Each row comes from the steps of one path. Every step used is in the known rows, and no mark comes twice. Write the path behind each row, first mark first.
Known rows
dedo > nasep > nida > duteg > kepo > beped: [-0.37  2.43 -0.15 -5.40 -1.07  0.67  0.23  0.06  1.08 -2.52  0.35  1.88
 -2.76 -0.49  3.38 -2.24  0.48  1.52 -1.86  1.27  1.03 -0.94  1.63  0.35
  0.30 -0.75 -2.46  0.65  1.35  1.14  1.07  2.29 -0.15]
duteg > beped > nasep > nida: [-1.25 -1.60 -0.52  1.91 -0.02 -0.31 -0.52  1.12  0.91  0.71  0.90 -3.70
 -0.68  2.67  4.33 -0.27 -1.60  0.11  2.11  0.85 -0.29  0.27  0.52 -1.04
  0.82  1.57  2.18 -1.42 -2.41  0.53  3.71  0.13 -2.42]
nida > beped: [ 0.29 -0.72  0.72  4.13 -0.55 -0.79  3.01  0.52  0.99  0.49  1.02 -1.34
  4.83  0.98 -2.22  3.01 -1.70 -0.96  3.45  1.45 -2.11  0.79 -2.57  0.60
  0.34 -1.64  1.10 -0.03  1.67 -2.77 -1.18 -1.96  1.25]
kepo > nida > duteg: [ 0.61  1.80  1.25  1.31  0.26  1.08  2.64 -0.84 -0.58 -2.66 -0.42  3.03
 -0.97 -0.26  0.71  0.88  1.30 -1.87 -1.66 -0.36 -0.69  1.42 -3.79 -2.01
  1.94  1.66  0.36 -1.71  1.55 -0.72  0.53  2.18  1.09]
kepo > nasep > duteg > beped: [-0.11 -1.93  0.09 -0.13 -0.23  0.29 -1.52  0.44  0.24  1.37  3.07  0.92
 -2.57  1.13 -0.65  2.88 -4.54 -0.57 -0.46 -1.41 -0.72 -0.40  3.51 -0.33
  0.82  0.10 -0.84 -0.29 -0.13  0.78 -0.26 -0.67 -0.48]
beped > nasep > nida: [-0.80 -0.12 -0.52  0.20  0.15 -0.65  0.26  0.26  1.88 -0.58 -0.35 -0.78
 -1.06 -0.90  7.08 -0.72 -0.65 -0.37  0.87  1.38  0.91  0.18 -3.83 -0.86
  1.77  3.69 -0.65 -1.61 -2.58  0.28  2.09  1.94 -0.27]
nasep > nida: [-0.61  1.15  1.10 -0.74 -0.70 -0.57  0.91  0.55  0.91 -1.17 -0.85  0.16
 -0.55 -4.21  3.09  1.41 -2.99 -2.26 -0.01  0.24 -0.50  0.13 -3.21 -1.24
  1.91  5.22 -0.84 -1.60 -0.09 -1.04  1.88  4.38  0.61]
nida > beped > nasep > duteg: [-0.53 -1.58 -0.67  4.28  0.32 -0.85 -0.18  0.23  1.65 -0.03 -0.30 -2.51
  0.64  0.50  1.75  2.50 -1.55  0.29  2.11  1.49 -1.26  0.76 -0.26  2.15
  0.67 -5.08  1.07 -1.10  1.29 -1.73 -2.33 -1.71  0.68]
nida > duteg > kepo > beped: [ 0.58  2.61  0.18 -0.38 -0.42  1.28  0.41 -0.86 -1.67 -1.40  0.81  3.15
  1.92 -2.23 -4.05 -0.91  1.83  0.08 -0.15  1.28  1.89  0.58 -0.01 -0.26
 -1.39 -1.21  1.16  2.05  1.73  0.68  0.10 -1.03  1.05]
duteg > kepo > dedo > nida > beped > nasep: [ 1.02 -1.07 -1.49 -2.80  0.07  0.59  0.84 -0.61 -1.71  1.60  1.05 -1.80
  0.94  3.90 -3.10 -3.39  2.93 -0.62 -0.51 -0.91  0.57 -0.94 -0.79  1.46
 -2.28  2.91 -1.02 -0.40 -2.08  0.22 -0.75 -1.25 -0.11]
dedo > duteg > kepo: [ 0.62  0.10  1.50 -2.93  0.66 -0.67 -1.21 -1.64 -2.07  0.45 -0.56  2.54
  1.16 -1.53 -4.24 -0.97  1.47  1.67 -2.29 -1.88  0.45  0.21  0.44 -1.57
 -1.01 -0.97 -0.86  2.19 -0.03  1.53 -1.86 -1.66  0.75]
nida > beped > nasep > duteg > kepo > dedo: [-0.33 -1.83 -1.86  2.65 -0.09  0.03 -0.82 -0.50  0.19  0.23  0.20 -3.20
  0.25  1.73 -0.49  0.70  0.44 -0.30  0.97  0.95 -1.02 -0.01  1.31  2.89
 -1.20 -3.15  0.84 -0.49  0.33 -1.45 -3.10 -2.53  0.42]
kepo > beped > nasep: [ 0.53 -1.42 -1.27  5.05  0.95  0.05 -0.21  0.45  1.22  2.64 -0.74  1.97
  2.44  2.94  3.67  2.63 -0.42  0.19  2.37  1.94  0.66 -1.05 -0.81 -0.84
 -1.03  3.21 -0.15  3.18 -1.23  1.49  1.09 -3.26 -0.53]
dedo > duteg > beped: [ 0.19 -1.72  2.08  1.92  0.54 -0.91 -0.93  0.07 -1.50  1.60 -0.21  0.95
  1.05  1.20 -2.65  1.97 -0.99  1.79 -1.44 -1.72 -0.85  0.33  2.56 -2.64
  0.58 -0.32  0.30  1.05 -0.32  1.27 -0.43 -2.27 -0.93]
dedo > duteg > beped > nasep > nida: [-0.48 -1.82  1.18  1.40  0.58 -0.93 -0.84  0.50 -0.52  0.62 -0.61 -0.39
 -1.75  0.80  1.48 -0.97  0.36  2.53 -1.83 -1.27 -0.26  0.52  2.24 -1.90
  1.31 -0.62 -0.55 -0.06 -1.05  1.38  1.26 -1.08 -1.79]
duteg > kepo > nasep: [ 0.51  0.19 -0.67 -4.85 -0.37  0.68  0.31 -1.14 -0.62  1.04  3.93  1.84
  1.87  1.38 -3.19 -2.33  0.24 -0.34  1.02 -0.64  0.80 -0.27 -1.24 -0.39
 -1.90  1.18 -0.68  1.80 -1.77  0.97  0.25 -1.59  0.55]
nasep > nida > duteg: [-0.42  2.89  1.42 -0.53 -1.17  0.12  1.67  0.51  0.02 -3.60 -0.26  1.67
 -1.91 -6.11  1.79 -0.23 -1.23 -1.44 -1.23  0.93  0.66  1.14 -3.04 -1.04
  2.90  2.59 -0.69 -2.50  1.33 -1.18  1.78  4.95  1.29]
beped > nasep > duteg: [-0.66 -1.11 -0.73  1.11  1.18 -0.66 -3.37 -0.51  1.34  0.09 -1.00 -0.26
 -2.30 -1.02  5.40  3.72 -2.62  0.03 -0.18  0.60  1.08 -0.02  0.32  0.01
  1.15 -0.06  0.26 -1.31 -1.51  1.36 -1.54  0.32  0.27]
duteg > kepo > nida > beped: [ 0.06  0.31 -0.42 -1.24  0.03  0.70  2.13 -1.41 -0.55 -0.20  0.33 -1.44
  2.08  1.81 -3.59 -2.07  2.00 -1.41  1.39 -0.61 -2.26  0.73 -2.30  0.72
 -1.99 -2.39  1.91  0.61  1.97 -1.50  0.27 -0.69  0.38]
dedo > beped: [ 0.60  0.62  0.94  0.63 -0.25 -0.63 -0.27  2.17  1.10  2.18 -1.41  0.11
  4.48  1.37 -1.61  2.41  0.30  0.73  1.92 -0.33 -0.27 -1.37  1.58 -0.92
 -0.52  0.83  0.52  1.53 -1.57 -0.84 -0.52 -0.55 -0.56]

Write each row's path
[-0.72 -2.32 -0.55  2.49  0.48 -0.28 -0.77  0.68  0.62  1.87  1.75 -2.84
  1.68  4.97  2.79  1.64 -1.28  0.62  3.07  0.88  0.05  0.26  0.95 -1.53
 -0.04  0.81  3.02 -0.51 -3.14  1.20  2.05 -2.59 -2.16] | duteg > beped > nasep
[-0.30  0.24  0.50  2.26 -0.11  0.58  0.39  0.54 -0.53 -1.60  2.27 -0.29
  0.38  1.58  0.75  0.10  0.79  1.04  0.78  1.68  1.59  1.34  0.48 -1.31
  1.27 -1.76  2.55 -1.67 -0.74  0.88  1.21 -1.31 -0.73] | nida > duteg > beped > nasep
[ 0.57 -0.63 -0.19 -1.45  1.11 -0.81  1.10  0.42  0.39  1.12 -0.93 -2.10
 -2.20  0.38 -0.96 -2.26 -0.11  0.96  0.13 -1.36 -0.02  0.16 -0.71  2.40
  0.43 -3.52 -1.19 -1.79  1.43 -0.11 -0.18  0.82 -0.21] | dedo > nida > beped > nasep > duteg > kepo
[ 0.12  0.19 -1.78 -3.49 -0.79  0.84 -1.49  0.25 -0.95  1.15 -0.41 -2.02
  1.32  2.12 -1.35 -3.28  3.84 -0.18 -0.60 -0.51  0.77 -1.83  1.97  0.94
 -2.86  3.93 -0.24  1.04 -3.45  0.06 -0.15  0.02 -1.08] | duteg > kepo > dedo > beped > nasep > nida
[ 0.04 -1.16 -1.55 -2.70  1.15  0.13 -3.29 -0.92 -0.44  0.75 -1.06 -0.95
 -4.17  0.52  2.56 -0.24 -0.01 -0.02 -2.30 -1.29  1.72 -0.99  1.51  1.22
 -0.44  1.96 -1.07 -1.55 -2.17  2.13 -1.41  0.71 -0.34] | beped > nasep > duteg > kepo > dedo > nida
[ 0.41 -0.64  0.30 -0.53  0.91 -0.18  0.74 -1.74 -1.28 -0.10 -1.19  0.84
 -0.51  1.67 -2.52 -3.96  4.46  2.20 -2.03 -1.83 -1.20  0.91 -0.37 -0.19
 -0.89 -4.38 -0.74  1.36  1.27  0.36 -1.13 -2.48 -0.07] | dedo > duteg > kepo > nida > beped > nasep
[-0.09 -0.73 -1.15  4.04  0.41  0.01  0.06  0.85  1.61  1.51 -1.59  1.07
  0.06  0.37  5.22  1.01 -0.67 -0.37  1.54  1.74  0.43 -1.00 -1.00 -0.47
 -0.25  4.11 -0.93  2.30 -0.69  0.77  2.47 -0.52 -0.88] | kepo > beped > nasep > nida
[-0.64  0.44  0.77  1.92 -1.26 -0.79  2.93  1.02  1.34 -1.39 -0.48 -1.97
  0.76 -3.26  0.89  0.55 -2.37 -1.76  1.73  1.00 -2.22  0.66 -3.27  0.70
  1.56  0.59 -0.28 -1.49  2.06 -3.33  1.29  2.61  0.91] | nasep > nida > beped
[-0.12  0.47 -0.67 -4.06 -1.23  0.50  2.05 -0.39  0.01 -0.26  3.37 -0.09
  0.44 -0.54 -3.06 -4.79  0.45 -0.40  1.06 -0.36 -0.74  0.25 -1.60  1.41
 -1.26 -0.93 -1.11  0.95  0.69 -1.09  1.28  0.02  0.37] | duteg > kepo > nasep > nida > beped
[ 0.03 -1.36 -0.62  4.42  0.12 -0.79  2.33  0.47  1.82  0.59  1.06 -2.13
  3.81  3.11  1.58  0.95  0.12  0.38  3.85  2.41 -1.10  0.88 -2.93  1.05
  0.26 -2.71  0.97 -0.47  0.00 -1.89 -0.92 -3.11  0.51] | nida > beped > nasep
[-1.03 -1.32  0.69  1.94  0.34 -0.41 -3.83  0.11 -0.22  0.79 -0.73 -2.00
 -2.14 -1.59 -0.15  6.03 -5.78 -1.14 -0.39 -1.00 -1.03 -0.07  4.98 -0.26
  0.73 -1.28  2.60 -1.02  1.06  0.42 -0.86  0.90 -0.68] | nasep > duteg > beped
[ 0.43 -0.07 -0.31  1.22  0.31 -0.65 -0.88  2.22  1.94  2.34 -1.01 -0.59
  3.47  3.27  1.83  0.45  2.19  2.13  2.29  0.66  0.88 -1.27  1.21 -0.49
 -0.47 -0.30  0.48  1.13 -3.22  0.05 -0.11 -1.68 -1.33] | dedo > beped > nasep
[-0.68  0.21 -0.24 -0.92  0.46  0.37 -1.60 -1.65 -0.60 -0.92 -1.77 -1.26
 -2.82 -2.54 -2.27  1.61 -1.56 -1.75 -1.44 -1.73 -2.02  0.30  2.16  1.96
 -0.83 -4.66  1.63 -0.52  3.70 -0.98 -2.14  1.56  0.66] | nasep > duteg > kepo > nida > beped
[-0.32 -1.28 -0.48  4.10  0.83  0.14  1.63 -0.45  1.30 -0.65 -1.69 -1.37
 -1.63  2.23  2.61  1.26  0.18 -1.20  0.44  0.01 -2.92  0.79 -1.75  0.93
  1.04 -2.89  0.65 -1.56  2.24 -1.94 -0.77  0.17  0.09] | kepo > nida > beped > nasep > duteg
[ 0.84 -0.11  0.85 -0.42  0.72 -0.22 -1.18 -1.24 -2.06  1.75 -1.35  3.60
  1.43 -0.81 -4.62 -0.45  1.73  1.80 -1.94 -1.57  0.31 -0.42  2.11 -1.10
 -2.01 -0.69 -1.19  4.52  1.05  1.90 -1.27 -3.03  0.18] | dedo > duteg > kepo > beped
[ 0.51  0.13  1.13 -4.51 -0.13 -0.21 -0.01 -1.00 -1.43 -0.03  1.01  3.37
 -1.67 -2.05 -3.40 -4.01  1.71  1.88 -3.38 -2.50  0.33  0.09  0.27 -1.05
 -0.21 -0.12 -3.60  1.80  0.17  1.29 -0.19 -0.30  0.42] | dedo > duteg > kepo > nasep > nida
[-0.66 -1.03 -1.28  2.23  0.30 -0.56 -0.64 -0.44  1.03 -0.14  0.06 -3.03
  0.48  0.24  0.17  0.35 -0.40  0.64  2.25  1.09 -0.88  0.61  0.51  2.78
 -0.76 -6.39  1.69 -0.43  1.50 -1.35 -2.05 -2.17  0.44] | nida > beped > nasep > duteg > kepo
[-0.08  2.90  0.20 -3.10 -1.81  0.99  0.59  0.79 -1.24 -2.69 -0.78  0.11
 -1.16 -4.10 -1.82 -3.32  2.69 -0.83 -2.51 -0.15  0.90 -0.31  0.90  0.41
  0.04  2.28 -0.67 -0.86  0.32 -1.29  0.77  4.08  0.22] | nasep > nida > duteg > kepo > dedo > beped
[-0.29  2.12 -0.55 -1.91 -0.59  0.10 -0.48  1.86  1.17 -0.69 -1.33 -1.10
  0.40 -0.78  0.97 -4.47  4.19  2.55  0.40  0.52  1.70 -0.49  1.56  0.79
 -0.28 -2.59  0.18  0.44 -1.46 -0.32  1.37  1.03 -1.51] | dedo > beped > nasep > nida > duteg > kepo
[-0.39  0.35 -0.58 -0.32  0.50  0.24 -4.05 -1.21 -0.89  0.95 -2.02  0.85
 -1.71 -3.81 -1.91  3.59 -3.29 -1.12 -0.95 -0.83  0.01 -0.97  4.30  1.25
 -1.99 -1.66  1.09  2.52  2.26  1.09 -1.79  0.17  0.41] | nasep > duteg > kepo > beped
[-0.17  0.92 -0.63 -5.58 -1.00  0.62  0.77 -0.71 -0.23 -0.11  3.10  1.21
 -0.35 -1.10 -1.57 -4.33 -0.10 -0.69  0.21 -0.84  0.47 -0.17 -1.68  0.02
 -1.12  1.97 -1.55  0.92 -0.93  0.36  1.92  0.90  0.35] | duteg > kepo > nasep > nida
[ 0.26 -0.55 -0.54 -2.18  0.12  0.25 -2.30 -0.90 -1.75  0.59 -1.29 -1.51
 -2.90 -1.97 -4.28  1.35 -1.86 -1.77 -2.66 -2.24 -0.58 -0.93  3.42  2.50
 -1.02 -0.26 -0.61 -0.95  1.62 -0.32 -3.20  1.57  0.69] | nasep > duteg > kepo > dedo > nida > beped
[-0.30  0.29 -1.00 -1.29  0.50 -0.34 -3.68  1.29  1.25  1.66 -2.26 -1.49
  0.32  0.59  0.64 -0.27  1.65  2.32  0.46 -0.49  1.01 -1.41  4.55  1.33
 -1.40 -3.99  1.00  1.41 -1.76  0.60 -1.32 -0.70 -1.53] | dedo > beped > nasep > duteg > kepo
[ 0.81  2.07  0.03 -2.43 -0.99  1.49  0.25 -1.38 -2.60 -2.24  1.82  1.90
  1.28 -1.17 -4.26 -0.83  2.77 -1.22 -1.92  0.56  1.94  0.33 -0.53 -0.41
 -0.96  2.67  0.57 -0.33 -0.57  0.32 -1.72  0.17  1.56] | nida > duteg > kepo > dedo
[ 1.37 -1.68  0.73  1.43 -0.03  0.04 -0.74 -0.67 -2.32  1.25 -0.47  2.82
  1.08  1.78 -2.31  3.36  0.81 -1.08 -3.82 -1.37 -0.17 -0.98  0.55 -2.24
 -0.04  8.36 -2.80  0.25 -2.41  0.50 -3.52 -1.37  1.09] | kepo > dedo > duteg
[ 0.07 -1.48 -1.29  4.72  1.25 -0.01 -2.43  0.07  1.04  2.05 -2.22  1.72
 -0.77  0.28  3.78  4.34 -2.13  0.05  0.68  1.09  0.51 -1.21  2.12  0.25
 -0.65  1.12 -0.08  2.64  0.20  1.64 -0.20 -2.22 -0.50] | kepo > beped > nasep > duteg
[-0.86  1.81  1.43  0.48 -1.33  0.27  1.37  1.03 -0.27 -3.08  0.38 -0.52
 -2.05 -4.00  1.05 -0.52 -1.38 -0.91 -0.67  0.58 -0.03  1.29 -0.39 -1.06
  2.44  1.40  0.90 -2.50  1.13 -1.10  3.02  4.10 -0.33] | nasep > nida > duteg > beped
[-0.64  2.74  0.32 -7.39 -1.14  0.31  0.16 -0.12  1.22 -3.37  1.13  1.11
 -2.83 -1.13  3.52 -2.53  0.20  1.36 -2.10  1.03  1.19 -0.47  0.09  0.17
  1.15 -1.01 -2.15 -1.17  0.45  0.82  0.65  3.64  0.25] | dedo > nasep > nida > duteg > kepo
[-0.62  1.15 -0.12  0.39 -0.14 -0.04  0.69  0.29  1.16 -2.78 -0.05  0.47
 -2.29 -2.57  6.32 -1.80  0.95  0.22 -0.30  1.82  1.77  1.12 -3.58 -0.64
  2.44  1.48 -0.61 -2.55 -1.20  0.24  1.83  2.63  0.23] | beped > nasep > nida > duteg
[ 1.37 -0.30  1.39  0.63  0.48 -1.06  3.93  1.25  0.46  1.60 -0.13 -0.53
  1.35  1.08 -2.43  0.32 -1.67 -0.52  1.11 -1.02 -0.99  0.19 -3.33  0.53
  1.44  0.49 -1.58 -1.79  1.67 -1.26  0.42  0.92  0.54] | dedo > nida > beped
[-0.02  0.92  1.48  1.94 -0.65  0.57  0.78  0.54 -1.16 -1.60  2.21  0.61
  1.16 -0.09 -2.08  1.69 -0.55 -0.07  0.63  1.06  0.63  1.39  0.79 -1.74
  1.31 -0.95  2.57 -1.28  0.56 -0.04  0.95 -0.18 -0.12] | nida > duteg > beped
[ 0.28 -0.56  0.54  3.65  0.22  0.18  3.97 -0.10  0.65 -0.36 -0.55 -0.58
  1.93  2.74 -0.44  1.51  0.23 -2.37  1.44 -0.14 -3.63  0.98 -3.58 -0.16
  0.59 -0.35  0.76 -0.71  2.22 -2.84  0.06 -0.04  0.70] | kepo > nida > beped
[ 0.14 -0.19 -1.85 -0.08  0.63  0.59 -1.03 -0.96 -0.25  2.08  0.36  0.76
  2.52  2.06 -0.34 -1.26  1.51  0.51  2.19  1.08  1.26 -0.94  0.22  0.25
 -3.35  0.24  1.22  3.82 -1.03  1.91  1.05 -3.33 -0.53] | duteg > kepo > beped > nasep
[ 1.55  1.99  2.26 -2.02  0.50 -0.20  2.68  0.76 -0.83 -0.73 -0.08  3.00
 -1.57 -1.88 -1.44 -0.24 -0.41 -0.16 -1.92 -1.18  1.93  0.65 -3.33 -1.34
  2.82  2.69 -2.20 -2.77  0.67  0.78  0.94  3.34  1.03] | dedo > nida > duteg
